What can hang from each mark
reli: keteb vevamo vogu zizoro
keteb: ludode reli
gokib: vevamo
lesu: zizoro
ludode: tumaf
ramapiz: tumaf vogu
vevamo: gokib reli
zizoro: reli
vogu: ramapiz reli
tumaf: ramapiz

Each row was made from one small tree. The marks that hang from a mark follow it in brackets, in alphabetical order. Every link used is in the known rows. Write each row's tree.
(in the rows, 128 means zero)
Known rows
zizoro(reli(keteb vevamo(gokib) vogu(ramapiz(tumaf)))): [139 126 157 141 141 172 140  98 135 111 141 135 143 101 125 173 151 125
  99 156 141 126 114  77 140  82]
zizoro(reli): [121 139 110 146  98 145 133 148 146 110 135 114 139 142  93 102 127 122
  99 154 122 158 132 121 121 195]
ramapiz(vogu(reli)): [121 149 126 146  87 145 197 144 170  97 120 109 137 144  94  90 133 124
  98 142 142 155  90 137 128 188]
vevamo(gokib reli(keteb vogu)): [140 146 141 139 122 171 142 112 118  95 117 128 146 133  95 142 155 135
 107 185 150 134  84  78 122 134]
vevamo(reli(keteb vogu zizoro)): [143 149 124 120 137 175 128 145 121  95 125 130 138 130 104 136 159 128
 119 174 144 145 141  74 117 141]
tumaf(ramapiz(vogu(reli(keteb vevamo zizoro)))): [146 155 140 118  96 142 142 119 163  96 130 121 141 117 125 150 147 125
 116 117 147 141 174  73 130  99]
keteb(ludode(tumaf(ramapiz))): [120 150 125 126 125 127 125 126 127 107 136 134 132 152 121 144 123 132
 104 132 131 135 145  71 124 146]
lesu(zizoro(reli(keteb vogu))): [136 139 125 134  99 145  99 143 140  96 148 127 140 146  93 118 153 123
 149 149 121 156 152 103 121 140]
tumaf(ramapiz): [118 144 113 131  78 129 105 135 151 108 135 125 138 146 102 129 139 125
 113 116 132 148 138  80 121 183]
ludode(tumaf(ramapiz(vogu))): [123 163 121 119  92  95 148 126 151 109 142 113 131 131 113 136 131 117
 104 109 135 131 136  76 116 175]
ramapiz(tumaf vogu(reli(keteb vevamo(gokib) zizoro))): [143 142 159 138 107 154 214 109 146  91 126 125 140 111 139 142 145 132
  66 154 145 123 121 111 145  85]
vogu(reli): [122 138 109 133  90 149 150 156 160 102 118 121 135 157  93  93 128 131
  93 150 142 143  97 130 133 197]
keteb(ludode(tumaf(ramapiz)) reli): [121 148 149 138 170 145 152 125 118 103 133 133 135 159 127 139 129 135
 103 154 132 155 154  77 127 115]
vogu(reli(keteb vevamo(gokib))): [146 137 141 132  91 154 129 109 150 100 112 125 142 135 102 141 136 142
  99 162 158 114 108  97 140 124]
lesu(zizoro(reli(keteb))): [130 142 126 141  93 134 122 144 147 103 142 117 135 153  96 109 134 129
 131 144 118 155 173 115 130 161]
gokib(vevamo): [126 140 135 130  83 130 141 126 157 107 125 124 143 140  76 126 126 131
 110 147 138 138 126  97 125 200]
tumaf(ramapiz(vogu(reli(keteb(ludode) vevamo zizoro)))): [144 151 161 137 127 168 168 106 151  90 126 127 145 126 133 157 143 133
 119 132 144 155 172  73 132  61]
reli(keteb zizoro): [136 147 106 127 107 137 104 149 137 106 131 120 135 135 103 130 143 131
 120 141 140 137 185  85 122 175]
tumaf(ramapiz(vogu(reli(vevamo zizoro)))): [136 152 132 119  82 141 146 136 168  98 131 123 138 121 123 141 139 119
  89 126 142 146 148  96 127 118]
lesu(zizoro(reli(vogu))): [126 138 117 134  88 146 105 159 146  99 149 127 137 148  91 108 145 118
 124 158 116 162 128 124 119 159]
keteb(reli): [122 139 134 151 135 155 153 146 143 104 125 118 137 155  91 106 142 131
 112 166 138 164 131 106 125 178]
tumaf(ramapiz(vogu(reli(vevamo)))): [131 149 145 130  75 140 165 118 178  98 125 120 139 130 109 131 140 123
 110 121 145 147 108  90 128 134]
vevamo(gokib reli(keteb vogu zizoro)): [145 150 129 126 129 173 124 130 107  94 123 130 144 123 110 153 156 132
  86 187 149 132 125  85 120 118]

Which tree is each row?
[146 137 144 134 140 183 139 129 139  94 116 134 137 140 118 139 136 144
 115 167 149 141 162  92 139  92]  vogu(reli(keteb(ludode) vevamo zizoro))
[139 147 172 138 160 182 191 114 121  94 114 133 145 139 103 150 127 144
 100 185 139 154 164  82 131 114]  gokib(vevamo(reli(keteb(ludode) zizoro)))
[145 144 136 109 180 160 134 133 139 115 123 134 125 126 135 171 118 140
  94 156 160 105 180  82 148  85]  vogu(ramapiz reli(keteb(ludode(tumaf)) vevamo zizoro))
[138 132 144 127 130 163 164 123 144 110 125 135 134 113 143 166 134 136
  54 151 155 109 139 104 159  87]  vogu(ramapiz(tumaf) reli(keteb vevamo(gokib) zizoro))
[146 139 122 120  94 156  68 133 130 103 133 133 143 112 103 169 152 124
  93 174 151 118 129  84 116 121]  reli(vevamo(gokib) vogu zizoro)
[149 142 148 118 153 152  88  99 118 101 145 141 143 123 128 174 144 127
 149 146 134 130 161  35 120  64]  zizoro(reli(keteb(ludode(tumaf(ramapiz))) vevamo vogu))
[114 140 141 154  95 149 252 139 166  94 126 118 134 142 116  83 139 125
  81 138 131 157  72 138 141 173]  ramapiz(tumaf vogu(reli))
[134 132 129 131 129 168  95 132 157 120 140 126 138 111  94 154 143 116
 123 155 143 143 125  84 123 139]  zizoro(reli(vevamo vogu(ramapiz)))
[133 154 184 143 170 146 186  97 138 100 133 126 135 134 126 158 138 131
 119 153 140 154 146  58 124  76]  keteb(ludode(tumaf(ramapiz(vogu))) reli(vevamo))
[150 152 145 131  99 150 161 114 151  96 120 115 144 113 116 149 140 132
  84 159 156 122 140 108 133 101]  ramapiz(vogu(reli(keteb vevamo(gokib) zizoro)))
[129 125 151 137 118 163 139 110 145 113 137 139 134 109 116 171 151 126
  85 155 151 118  79  78 138 114]  reli(vevamo(gokib) vogu(ramapiz(tumaf)))
[148 147 148 109 129 169 142 127 126  93 123 135 146 123  93 152 150 130
 117 176 147 139 145  69 121 135]  gokib(vevamo(reli(keteb vogu zizoro)))
[140 131 164 146 159 182 110 116 146 107 144 135 135 131 104 166 146 131
 154 160 134 154 165  77 133  61]  lesu(zizoro(reli(keteb(ludode) vevamo vogu(ramapiz))))
[124 130 132 138 138 157 150 127 144 109 139 134 134 124 113 141 161 126
 133 125 144 138 118  67 136 148]  reli(keteb vogu(ramapiz(tumaf)))
[145 137 139 125 147 174  96 147 134  99 132 133 137 125 104 146 164 123
 122 185 148 151 152  78 117 112]  keteb(reli(vevamo vogu zizoro))
[125 134 153 164 172 194 153 133 124  92 125 134 145 156  98 119 156 135
 136 186 140 181 110  94 119 120]  keteb(ludode reli(vogu))
[132 145 131 141 159 142 148 123 118 107 135 123 136 145 115 127 118 135
 116 160 127 137 163  93 127 136]  zizoro(reli(keteb(ludode(tumaf))))
[130 139 141 128 168 183 181 142 124 106 133 138 130 117 131 150 158 126
  94 158 142 141 133  75 138 118]  vevamo(reli(keteb vogu(ramapiz(tumaf)) zizoro))
